Each row comes from the steps of one walk. Every step used is in the known rows, and no mark comes twice. Write the walk behind each row, first mark first.
Known rows
w -> y -> q -> a -> t -> u: [ -7  -3  -3  35 -22  15  16  13  13 -20  13  14 -10  15 -18  -7   9  -5
 -15  37 -36  -7  -9   9 -18   7  -3  18 -11 -17 -10   7]
y -> w -> u -> q: [ -2  21  -3  18 -20   8  12   0  -9  -2  -1   7 -18   7 -14  21 -12 -24
 -30 -12 -14  -6  16   9 -15  24  21  22 -11 -10  -5  12]
s -> n: [ 11   2 -14   5   9  -2  26   0  13 -13  -3 -15 -21  -9   4  16   3  10
  -2  -9  11   8   5 -16  -5   4  -4  19  -2   0 -30  10]
t -> u -> w: [  1 -11 -12  16   1  -3  23  14  -2  -9   4   3 -16  15  -5  10  17  -8
 -30  -7 -15  -9  15   0  -6   7  -2  15 -18 -11 -14 -11]
y -> w -> u -> q -> a: [  3  24  -3  11 -25  14  12  -8  -1  -7   8  17 -16  17 -27  16 -12 -28
 -30  -5 -17  -5  18   7 -13  20  19  26 -13  -5   5  11]
s -> n -> f: [ 18  -4 -10   2  18   7  30   5  18 -20   1 -19 -25 -10   1  15 -10  18
  -6  -4  10  17   2 -27   8   1   1  22   9 -11 -36   3]
w -> y: [  4  -9  -5  14  -3   7  23   5  18  -5 -15   4  -5   8 -12  -2   1   0
  -7   4  -8  -4  -5  -4  -3   1   0  21  -9 -10 -12   4]
q -> a -> f -> t: [  3   7  -4  17 -15  10  15  -6  26 -24  26   0 -10  10 -17 -17  -3  -2
  -4   1  -2  10   2  -9  20   5 -19   5  -5 -12  -9   1]
y -> w -> u -> q -> a -> f: [  3  30   3  22 -34  15  10 -12   3 -11  17  17 -18  18 -28  10  -6 -31
 -29 -11 -22  -4   6   7  -1  17  13  22 -10  -9  14   6]
w -> u -> q -> a: [  6  15  -9  10 -22   9  19  -4   5 -15   3  11 -24  22 -34   3 -13 -20
 -26   7 -14  -7  22  -5  -4  10  11  24 -12  -7   2  10]
u -> w -> y: [  4  -6  -8  15   4   1  20   6  15   2 -14  16  -6  17 -15   3   5   0
 -16  -7 -15  -7   5   0   0   7  -5  23 -18 -10  -6  -2]
y -> q: [  3   5   3   8  -3  13   9  13   9  -7  -2   1 -13   0  -1  14   5   0
  -5   4   0 -14   3   6 -16  16  -6   5   3 -14 -27  17]
s -> n -> f -> t -> u -> q: [ -2  -7  -3  23  -2  -4  35   6   7 -32  18 -28 -40   1  -2   0 -24   0
 -28  10  -3  24  15 -28  10   6   3  17  11 -11 -31  -8]
a -> t: [  1   3 -15  16  -6   5  12  11   7 -13   7  -7  -9   2  -3  -5   5   7
  -3   9  -4   5  11   0   4   7  -5   6  -9 -13 -29  12]
y -> q -> a -> t: [  0  13  -5  13 -14  17   3  13  15 -18  18   9 -10   8 -13  -2   3   3
  -1  22 -14  -5   8   8  -7  16 -10   5  -4 -13 -21  21]
y -> w: [  6   5  -1   5  -2  11  11   4   4  -1   3   2  -2   0   4  17   5  -8
 -11 -15   0   1   2   6 -13  17   6  12  -8  -8 -18   5]
u -> w -> y -> q: [ -2   1   0  16   1   8  12  13  12   2 -10  21  -8  11 -11  10   8  -2
 -13   0 -18 -17  -2  10 -13  18  -9  17 -10 -14 -12   7]
s -> n -> w -> y: [ 19  -1 -16  18  20   5  30  -7  13   5 -10 -12 -23 -11   6  13  -2  11
  -6 -12  -3   5 -16 -10   0  -2  -1  14 -11  -4 -16  13]
q -> a -> t: [  6   5 -15   9 -10  12  11   5  16 -20  16   2  -7  12 -17 -10   2   4
  -4  17 -10   7  11  -4   7   2  -9  13 -12  -8 -18  11]
t -> u: [  2 -11  -8  15  -6   3  27  12   5 -15   1  -9 -14   7  -3   6  13  -8
 -21   3  -7  -5   6  -2 -10   1   2  13  -9 -10 -20  -3]
n -> w -> y -> q: [ 10   2   1  23   9  18  15   7  11  11  -9   3 -14  -2   1  11   0  -1
 -10   0 -15 -18 -19  12 -11   8  -3   3  -6 -16 -12  19]
a -> f -> q: [  3  -6   6  20 -13  16  26   8  10  -6   5  -5 -11  10  -8 -12   3   5
 -18  -1   4   7  -2  10  20   4  -8  -3   3 -15 -13   6]
q -> u -> w -> y: [ -8 -10 -15  13  -7  -5  14   4  18   6  -3  22  -4  13 -14   3  21  -1
 -26  -6 -22  -7  10   1  -2   2   2  26 -21 -11  -2 -12]
t -> u -> q -> a -> f: [  1   7   4  24 -33   8  22  -3  15 -26  17   3 -23  29 -22  -8   2 -27
 -31   8 -24  -2   4   1   9  -2   0  14  -8   1   5  -8]
y -> w -> u: [  4  14  -8  13  -7  10  14   1  -7   0   3   6 -11  -6  -9  24   2 -11
 -20 -16  -4  -5   8   6 -20  20  16  20 -12 -19 -14  11]
u -> w -> y -> q -> a -> f: [  3  10   6  21 -11  16   9   0  26  -6   7  31  -9  22 -25   0  10  -6
 -13   0 -27 -15 -10   9   2  13 -16  18 -11 -11   8   2]
u -> w -> y -> q -> a -> t: [ -5   7  -5  21 -11  13   6  11  16  -7   9  29  -7  21 -22  -5   7   4
  -9  19 -31  -8   6  12  -6  18 -11  17 -16 -16  -5  12]
w -> u: [  5   4 -14  12  -5   7  22   4  -1  -9  -3   1 -19  -1 -18  13   2  -2
 -16  -3  -2 -10  13  -5 -10   9   6  18 -11 -20 -16  11]

Write each row's walk
[  6  16   3  13 -24  11  13  -8  23 -19  11   6 -18  28 -24 -10  -6 -19
 -17   3 -12   0   6  -1  17   2  -4  12  -3   3   4   3]
u -> q -> a -> f
[-10 -13  -3  26 -20   5  23   6  16   9   6  23  -5  21 -16 -16  22   4
 -35  -3 -21   4   0  14  19   1  -4  13 -14 -16   8 -13]
a -> f -> q -> u -> w -> y
[ -5  -8 -14  31 -13   2  21   7  10 -15  13  21 -10  26 -24 -13  14  -3
 -28  19 -39   0   6   3  -1   1  -6  26 -28 -11   0 -11]
q -> a -> t -> u -> w -> y
[ 22   5 -18   9  22   3  25  -3   5   0   2 -20 -30 -15  12  18   0  11
  -9 -19  10   5  -4 -11   4  -1  -3   5  -6  -3 -26  14]
s -> n -> w
[ -1  13  -9  12 -24   9   9   3  12 -20  12   3 -15  26 -20 -13 -11 -11
 -13  20 -17   6  21   0  11   6  -3  12  -9  -1  -9  11]
u -> q -> a -> t
[ -6 -13 -12  25 -16   9  26  18  -5 -13  24  13 -15  29 -19 -18  13   5
 -37  19 -23  13  22  13   9   8  -8   4 -21 -14  -8  -4]
f -> q -> a -> t -> u -> w
[ -7 -13  -8  24 -10   0  24  10   4 -19  14 -14 -16   3  -1  -5   3  -5
 -19   5   1   6  12  -8  -4   7  -6   5  -8 -17 -26  -4]
f -> t -> u
[ -3  -3 -18  20 -11   1  16  11   3 -20  24  12 -15  24 -18  -6  17  -3
 -27  13 -28   4  19   1  -1   4  -7  16 -25 -11 -10  -8]
q -> a -> t -> u -> w
[ -8  -4   0  15 -17   9   9   9  21   3  -3  16  -5   1  -9   7  18   0
 -13  11 -17 -15  -4   6 -19   8   4  18  -3 -14 -10   4]
w -> y -> q -> u
[  5 -10  -4   9   8   9  21  11  18 -20  12 -16 -14  -2  -6  -7 -18  10
  -7   5   8  17  12 -19  16   7  -6   7   6 -24 -32   0]
n -> f -> t
[ -4  -9  -2  17 -24  11  20   8  15  -1  13   1  -8   6  -7 -14  18   5
 -26   0  -2   7   6  10  17  -1  -3   0   0 -14  -9  -5]
a -> f -> q -> u
[ -2  15   3  20 -30   8  13  -8  22 -25  23   0 -17  22 -22 -19 -16 -18
 -14   4  -6  10  12  -7  26   8 -14   5  -3  -3  -1   2]
u -> q -> a -> f -> t
[ -2  -7   2  18 -17  10  29   7  15 -34  23  -7 -24  23 -23 -14 -24 -14
 -32  22 -14  15  18 -18  15   3   1  14   1 -13 -12 -11]
n -> f -> t -> u -> q -> a
[  8 -12  -3  11  -7  26  25  17  13 -19  20  -1 -11  17 -21 -24 -14  20
 -18  29  -8  25  10  -2  25   2  -2   3   3 -21 -22   9]
n -> f -> q -> a -> t
[  2   0  -5  13 -24   6  24   3  11 -20   6   4 -18  29 -21  -3  -2 -23
 -31  15 -18  -2  12  -2  -4   1   5  19  -9   3  -2  -6]
t -> u -> q -> a
[  1  -1  -4  19  -3  13   9   6  15  16   0  10 -11  -5  -1  11  15   1
 -19   2 -19 -16 -12  13 -11   4   5   5  -9 -17  -9  10]
n -> w -> y -> q -> u
[ -8  -2  -3  22 -27   4  24   2  10 -26  21  -3 -21  25 -19 -15 -11 -21
 -29  17 -12   9  19  -8   3   8  -4  11  -8  -3  -7  -7]
f -> t -> u -> q -> a
[ -8   2  -6   6  -6   1   1  14  11   3   9  20 -12   7  -6  17  27   0
 -23  -7 -12 -17  20   9 -12  17  -2   7 -10 -12 -16  -3]
y -> q -> u -> w
[ -6   5  -8  23 -13   8   8  18   1 -20  27  17 -20  20 -16   3  19  -4
 -26  17 -31  -8  16  11 -13  17 -10   9 -17 -16 -15   2]
y -> q -> a -> t -> u -> w
[  4 -13 -10  21  10   0  37   8   9 -31  20 -29 -32 -13   3   4 -10  13
 -18   6   6  25   6 -30   5   3  -4  16   6 -19 -38  -8]
s -> n -> f -> t -> u
[ -3  21  -4  31 -34   6  17 -10  10 -26  23   6 -27  17 -35 -14 -18 -20
 -22   4 -12   3  18  -6  15  13  -4  12  -8 -16   2   6]
w -> u -> q -> a -> f -> t
[  1  12  -8  18 -17   4  20   3  -3 -11  -8   0 -25  12 -23   9 -12 -18
 -27   0  -9 -11  22   1  -6  13  13  19  -8 -13 -10  13]
w -> u -> q
[ -4  28 -10  21 -30  14   7  -2  -6 -12  20  15 -15  15 -25   6 -12 -20
 -25   6 -26   3  21  10  -9  23  16  22 -17 -11  -2  15]
y -> w -> u -> q -> a -> t
[ -5  -2  -5  27 -16   2  21   0  12 -25  34   9 -18  21 -18 -11  12  -9
 -28  -3 -18   6  10  -5  15   5 -18   8 -17 -14  -1 -18]
q -> a -> f -> t -> u -> w
[  6  16   7  12 -17  21   7   1  24 -17  16  11 -12  10 -16   3  10  -7
  -6   4  -9 -12  -9   4   2  10 -12   7   0  -9  -7  12]
y -> q -> a -> f
[-15  -4  -4  40 -12   4  12  21  -1  -7   6  16 -13  14  -8   2  17  -2
 -25  20 -36 -11   1  16 -19  16  -6  14 -17 -23 -14   2]
a -> t -> u -> w -> y -> q
[ -4  -4 -16   1  -4  -4   9   8  13   0   9  14  -9  10  -9   9  25   0
 -26 -13  -9  -4  23   0   1   5   0  15 -18  -8 -12 -11]
q -> u -> w
[-13   3   5  37 -31  -3  22   4   6 -25  20 -12 -24  14  -7 -14  -5 -22
 -28   4 -12   4   8  -1  12   7  -7   2  -2 -11 -11  -8]
a -> f -> t -> u -> q
[  8  -8  -3   1 -12  20  28   7  13  -9   5   5  -7  21 -19 -14  -1   4
 -17  10   3  10   9   3   9   6  -4   5  -5  -5 -10  10]
f -> q -> a
[ -3  -4   2  22 -11  11  19   9  13  -6   4  29 -12  26 -23   5  16 -10
 -28  12 -34 -18  -2   8 -19  12  -6  23 -18 -12   2  -4]
t -> u -> w -> y -> q -> a
[ -6  -8  -4  16 -18   4  18   8   9   2  16  12  -9  15 -11  -9  27   4
 -36 -11 -11   4  15  13  22   4  -7   1 -10 -14  -2 -10]
a -> f -> q -> u -> w
[ -7  -9  -2  34 -18   2  24   6   9 -23  24 -14 -18   1  -3 -10   7  -8
 -19   1  -5   7   0  -3   8   3 -11   3  -4 -20 -18  -9]
a -> f -> t -> u
[ -3 -14  -9  23 -23  15  29  15   0 -18  22   1 -12  21 -15 -22   8   5
 -28  29 -16  16  11   9   4   2  -3   3 -11 -12 -14   4]
f -> q -> a -> t -> u
[ -6  -7 -13  27 -12   2  19  16  -1 -19  12 -10 -15   5  -3  -3  13   0
 -19  16 -15   2  10   2  -4   2  -1   9 -13 -16 -26   1]
a -> t -> u
[  0  -4 -16  21 -18   7  19  10   9 -26  21   1 -13  15 -16  -9  12  -3
 -18  22 -21   6  10  -3  -3  -2  -3  14 -16 -10 -17  -2]
q -> a -> t -> u
[ 15  25  -7  27 -17  15  19 -13   4  -7  14   6 -35  15 -28   3 -11 -22
 -32  -9 -21  -9   4   5  16   2   4   9 -16 -14  13  14]
n -> w -> u -> q -> a -> f
